Known rows, with every step that occurs:
mape -> mizet -> sava -> bavi -> kamam -> timi: [ -6.0  25.3 -25.6 -26.2  -4.5  -8.0  18.7 -27.6  -5.5  -3.0  -8.3 -20.6
  -5.6  21.5  13.9 -12.2 -13.5   2.2  25.4  -1.6  24.5  17.8  25.7  23.3]
timi -> kamam -> bavi -> sava -> mizet -> mape: [-10.9  10.3 -34.8 -25.8 -41.0 -10.4  28.9  -3.6  -9.4  17.6 -10.6 -48.1
  18.2  41.0  11.0 -40.2 -36.9 -27.8  15.7  15.6  -9.3  -7.4 -20.2   8.9]
sava -> bavi -> kamam -> timi -> mizet: [-13.8  -1.0 -36.7  33.6  -7.7 -27.7  21.1 -19.7  14.9  19.5  -1.7 -41.3
  12.8  11.5  12.0   2.6 -17.0 -37.0  23.4  13.5   4.7  -5.1   8.2   3.1]
mizet -> sava -> bavi: [-16.0  16.3 -26.7  -1.1   4.3  -9.8  27.8 -20.6 -20.4   4.7   1.7 -41.0
  -1.1   4.4  16.0   2.7   8.2   4.1  14.5  16.0   4.4  12.9  23.2  25.6]
sufosat -> timi -> kamam -> bavi -> sava -> mizet -> mape: [  7.7   5.1 -32.9  19.0 -43.8 -10.9  34.0 -19.9  26.8   6.3  -4.3 -51.0
   5.8  36.3   5.6 -15.7 -39.3 -21.8  15.9   0.6   6.9 -16.4 -11.0   9.2]
timi -> kamam -> bavi: [ -3.4  -1.5 -33.7 -37.3 -37.3 -14.6  24.3 -13.7 -17.5  17.5  -2.6 -26.9
  17.1  31.0   8.8 -31.3 -30.2 -38.2   3.5   2.9 -18.8 -10.3  -8.9   7.8]
mape -> mizet -> timi -> sufosat: [ 13.7  18.7 -21.1 -42.6 -12.2  -1.2  11.2 -34.1   3.9  -5.1   8.5  22.4
   0.0  30.9  -1.8  -6.2 -32.9   7.5  26.3   9.5  -3.5  17.3  33.4   7.6]
sufosat -> timi -> mizet -> mape -> zivun: [ 18.0 -12.6 -26.7   9.6 -33.1 -14.2  24.8 -21.5  15.2 -16.1   4.2 -16.1
  -2.8  26.3  -1.3   0.9 -24.1 -15.4   7.4 -10.5   6.4   1.5  17.5   5.3]
kamam -> bavi: [  3.0 -18.2 -26.6 -19.2 -28.1 -13.3  24.2 -33.4 -37.3  19.4   3.6  -8.1
  10.9  43.3   7.2 -14.3  -1.3 -19.5  20.4  -2.1 -18.6  -5.8  -8.7  14.6]
dedeb -> kamam -> timi -> mizet -> sava: [-25.0  -8.8 -33.1 -35.0 -17.6  -1.8  23.7  -8.8   8.0   9.1   2.1  -8.0
   2.3  57.5  13.2 -23.9 -15.1 -29.2   0.9  -3.8   1.1   0.6  45.3   7.2]
timi -> mizet -> sava -> bavi -> kamam: [-17.2  -6.3 -35.5 -12.9  11.5 -22.5  31.8  -6.6 -20.3 -10.8  -4.8 -18.0
   5.0  -1.6  18.7  -7.2  -9.4   4.6  10.4  15.8   4.8  24.0  30.3   9.3]
sufosat -> timi -> kamam -> bavi -> sava: [ 10.1   0.8 -34.8   9.9 -44.3 -13.4  35.3 -28.4  14.6   4.8   6.4 -41.8
   7.0  33.8   8.9  -9.3 -34.8 -19.9   8.5  -3.2   6.1 -19.1  -2.5   6.2]
sava -> bavi: [ -2.4  -2.1 -33.2  22.3  -6.5 -25.6  10.4 -15.5  -6.9  22.4   1.4 -28.4
  13.2   7.3   5.3   8.1   0.1 -28.6  19.4   8.9 -16.6   8.3   7.5   8.3]
bavi -> kamam: [ -7.9  -3.6 -36.2  12.0 -12.0  -5.2  40.6 -21.8 -12.2   7.9  23.9 -16.3
  12.6  39.9   6.5 -12.9 -26.6 -34.6  10.9  22.5 -12.6  -7.6  -9.1  22.1]
kamam -> bavi -> sava: [ -3.7  -6.5 -31.2 -14.3 -33.3 -12.0  32.0 -31.4 -43.8  16.5   5.9 -25.6
  13.8  53.6  15.2 -17.1  -4.1  -2.1  26.5  11.0  -3.7  -6.1 -13.3  12.0]
sufosat -> timi -> mizet -> sava -> bavi -> kamam: [  3.0  -8.1 -34.4  26.5  -7.2 -19.7  38.2 -25.0  17.2 -13.2   3.6 -29.0
  -2.5   6.6  12.6   8.2 -20.3  -0.1  10.5   1.0  17.2   3.1  24.7   9.0]
sufosat -> timi -> kamam -> bavi: [ 13.4  -5.3 -32.5   6.4 -41.9 -14.5  31.1 -29.1  17.8   6.2   5.1 -34.4
   5.5  29.3   4.9  -7.7 -32.8 -28.3   5.1 -10.1  -0.4 -19.0  -0.1   7.2]
sufosat -> timi -> mizet -> sava -> bavi: [  6.1  -8.6 -32.2  18.1  -9.3 -20.8  31.3 -23.2  11.7 -15.6   3.5 -25.1
  -5.0   4.4  10.9  10.5 -13.7   6.6   8.2  -3.8  14.6   8.9  33.2   5.4]
mape -> mizet -> sava -> bavi -> kamam: [ -2.6  20.8 -27.3 -26.6   1.8  -7.7  21.3 -23.2 -15.0  -2.5  -8.1 -12.4
  -1.7  18.1  13.2 -13.1 -12.4   2.0  24.7   1.4  14.9  22.9  18.2  28.7]
kamam -> timi: [ -8.2   8.5 -25.2  -8.0 -35.4  -9.1  13.1 -28.0  -0.5  -0.3  22.4 -26.3
  -6.0  44.6   4.7  -2.6 -11.4 -14.5   6.8  -0.5  10.9  -5.9  38.8  -1.2]
bavi -> kamam -> timi -> sufosat: [-18.4   2.6 -30.3  11.2 -23.1  -8.5  32.3 -40.7  16.4  11.7  23.3 -22.6
   9.9  41.4   8.1 -11.2 -39.5 -23.8  15.0  19.8   9.4 -20.7   5.1   6.7]
kamam -> bavi -> sava -> mizet -> timi: [ -4.7  -2.2 -32.2  -8.2 -25.2  -7.9  33.5 -25.6 -27.8  13.7  -2.4 -32.3
   8.3  51.7  14.7 -15.7 -11.5   0.6  34.9  22.6  -2.4  -5.9  -5.0   9.6]

Rows:
[-14.2  16.0 -35.2  13.6 -20.7  -2.8  29.7   2.2 -16.4   0.4   6.6 -44.8
   6.8  49.8   9.2 -20.8 -20.6   8.9  26.4  33.9   1.6  14.0  -1.2  12.8] : bavi -> sava -> mizet -> mape
[ -1.6   4.0 -32.0   0.7  -0.7  -1.0  22.9  -4.4   5.8  -3.4   4.5 -19.7
  -5.8  29.1   0.8  -2.8 -22.4  -8.0  21.7  31.9 -16.0   9.4  33.2   7.4] : sava -> mizet -> timi
[ -7.8  -4.8 -30.4  -9.7 -23.9 -10.6  30.6 -33.1 -21.1  17.9  -3.3 -26.5
  12.0  47.0  14.2 -15.0 -18.6   7.8  36.9  24.5  -1.3  -7.7  -5.8   5.4] : kamam -> bavi -> sava -> mizet -> timi -> sufosat
[ 12.2   1.7 -34.3  12.6 -36.6 -12.4  29.5 -21.3  22.5  -2.2  13.7 -31.8
   3.2  24.3   2.7  -3.4 -36.4 -26.0  -2.6  -4.3  -0.7 -11.7  12.1   6.6] : sufosat -> timi -> kamam
[-22.5 -10.2 -30.0 -24.1 -27.4  -2.1  15.6 -24.7  22.7  27.6   8.8  -0.5
  10.6  63.4   6.1 -20.7 -26.1 -34.8   5.4  -1.9  -7.4 -12.5  31.0   3.5] : dedeb -> kamam -> timi -> sufosat
[ 14.7  28.6 -26.4 -51.2 -19.5   1.3  15.4 -16.3   2.4  -9.1   4.6   3.3
  -1.0  31.6   0.1 -16.8 -35.5 -12.6  17.3   8.1  -4.8  15.6  30.2  10.7] : mape -> mizet -> timi -> kamam
[ 11.9  28.7 -27.4 -52.5 -26.1   0.0  20.5 -21.2  -4.3  -4.6  -0.9  -4.5
   2.3  40.8   5.9 -20.8 -34.3  -5.8  25.4  10.8   2.3  10.8  19.1   9.7] : mape -> mizet -> timi -> kamam -> bavi -> sava
[-10.1  12.9 -33.5   1.4 -27.2  -3.0  26.9  -2.1 -19.7  -0.9   1.3 -45.5
   5.2  51.7   9.4 -19.9 -21.2   0.7  24.3  30.8   6.4   8.2   1.2  13.7] : bavi -> sava -> mizet -> mape -> zivun
[  3.1  14.2 -20.8 -13.1 -13.6   1.3  23.2 -38.5  14.3   3.1  26.8   3.6
   4.4  25.7  -2.9   8.5 -30.1   2.5  18.9  34.7 -18.0  -3.1  30.1   0.7] : mizet -> timi -> sufosat
[ -2.4  -7.2 -27.6 -15.6 -15.5 -15.4  19.2   3.6 -15.8 -11.0   3.6  -1.1
   8.1  24.7  -1.0 -19.9 -17.0  -7.8  10.4   7.0 -16.5  28.2  13.4   3.9] : timi -> mizet -> mape
[-15.9  -2.6 -35.3   4.9 -18.7 -12.1  35.5 -22.9   5.1  -1.9  18.2 -23.3
   5.3  39.1  11.0 -13.9 -31.7 -27.6  10.7  15.1  10.9  -9.3  15.7   4.8] : bavi -> kamam -> timi -> mizet
[-15.6   2.9 -33.1  38.4 -10.6 -25.3  19.0 -32.5  23.0  29.2   1.7 -40.9
  15.7  12.7   9.8   4.5 -21.9 -34.9  26.7  16.9   3.7 -12.6   0.6   4.2] : sava -> bavi -> kamam -> timi -> sufosat
[-23.7  20.8 -27.8  10.4   0.7  -8.1  35.6 -27.6  -3.6   6.7   3.0 -53.1
  -2.0  11.8  19.5  -1.0  -2.0  -6.2  18.3  20.0  17.9  -0.9  18.2  26.1] : mizet -> sava -> bavi -> kamam -> timi
[-17.9   6.2 -26.4 -27.8 -20.2 -13.4  19.8 -20.5  -5.7 -18.3  10.4 -24.7
 -10.7  28.1  14.6  -7.2 -10.4   8.2   4.2   0.8  24.9   8.9  57.3  -4.3] : kamam -> timi -> mizet -> sava
[  1.4  18.7 -23.9 -50.4  -4.7  -1.7  19.0 -21.8 -30.4 -14.7   0.9   2.6
  -7.7  28.6  10.0 -17.2  -9.5  15.5  15.7  -3.4  11.1  29.0  30.8  27.0] : mape -> mizet -> sava
[ -7.6 -10.4 -34.2  -7.7 -25.9 -13.3  30.4 -23.0 -36.7  16.8  -4.8 -31.7
  11.2  51.8  16.0 -20.0  -8.5   0.3  31.7  15.0  -2.6  -3.1 -10.7  10.8] : kamam -> bavi -> sava -> mizet
[-10.9   3.3 -39.0 -29.0 -35.7 -14.0  29.3  -5.9 -16.7  15.4  -8.5 -41.7
  17.6  36.0  14.8 -35.3 -35.7 -24.1  11.4  15.3  -7.6  -8.2 -10.0   5.2] : timi -> kamam -> bavi -> sava -> mizet
[ -7.1   7.1 -33.0 -35.1 -47.1  -9.9  26.0  -7.9 -12.4  15.8 -16.5 -48.1
  16.4  42.2  11.0 -38.9 -37.9 -35.6  13.0  12.6  -4.0 -13.6 -17.7  10.0] : timi -> kamam -> bavi -> sava -> mizet -> mape -> zivun
[-14.2   5.9 -41.0   5.5 -13.0  -8.4  29.7  -1.5 -27.7  -1.5  10.1 -37.5
   6.6  43.7  14.8 -14.0 -18.8  13.9  20.3  32.7   3.5  13.0  14.1   7.5] : bavi -> sava -> mizet
[-15.2 -11.6 -36.4 -22.5 -21.3   3.9  34.0 -13.7  -3.2  31.7  -5.9 -13.5
  14.9  74.4  13.1 -28.1 -16.4 -34.3  23.7  13.9 -17.7 -11.0   3.7  17.0] : dedeb -> kamam -> bavi -> sava -> mizet -> timi
[-17.9  -6.4 -32.2 -22.4 -28.7   1.7  19.1 -14.8  12.7  21.9  10.3  -9.0
   5.7  69.5   6.5 -20.8 -15.7 -45.8   2.6  -4.9  -9.0  -9.9  32.1   9.7] : dedeb -> kamam -> timi
[-10.8  -3.9 -29.2 -19.9 -27.2 -19.0  12.4 -17.9  -2.5 -12.7  12.8 -15.5
  -5.0  33.1   8.6  -6.8 -15.4  -5.9   4.6  -2.7  14.0   6.7  50.9 -12.4] : kamam -> timi -> mizet
[-12.7   5.0 -34.8  39.3 -11.8 -23.2  21.4 -25.3  16.6  25.8   2.9 -46.4
  12.1  17.3  10.0   4.3 -15.1 -41.7  24.8  14.1   3.0 -11.1   1.0   8.2] : sava -> bavi -> kamam -> timi
[-21.4   4.7 -33.5  -0.2 -14.3  -8.4  40.1 -24.3   2.4  -6.7  15.9 -29.5
   1.4  35.6  15.3 -15.0 -28.6 -17.8  10.4  17.7  18.8  -8.0  19.9  10.4] : bavi -> kamam -> timi -> mizet -> sava
[  0.3  20.0 -25.3 -34.8   0.2  -9.6  14.3 -21.6 -19.8  -4.5  -8.8  -8.9
  -4.0  15.6  11.5 -10.4  -6.2   9.4  22.9  -3.2  12.8  28.7  26.6  25.2] : mape -> mizet -> sava -> bavi
[  7.2  -2.0 -36.7  14.2 -38.9 -14.2  34.4 -22.3  19.1   4.8  -1.3 -45.9
   5.2  32.1   9.4 -11.4 -38.3 -18.4  11.9  -0.3   7.9 -16.7  -0.9   4.7] : sufosat -> timi -> kamam -> bavi -> sava -> mizet
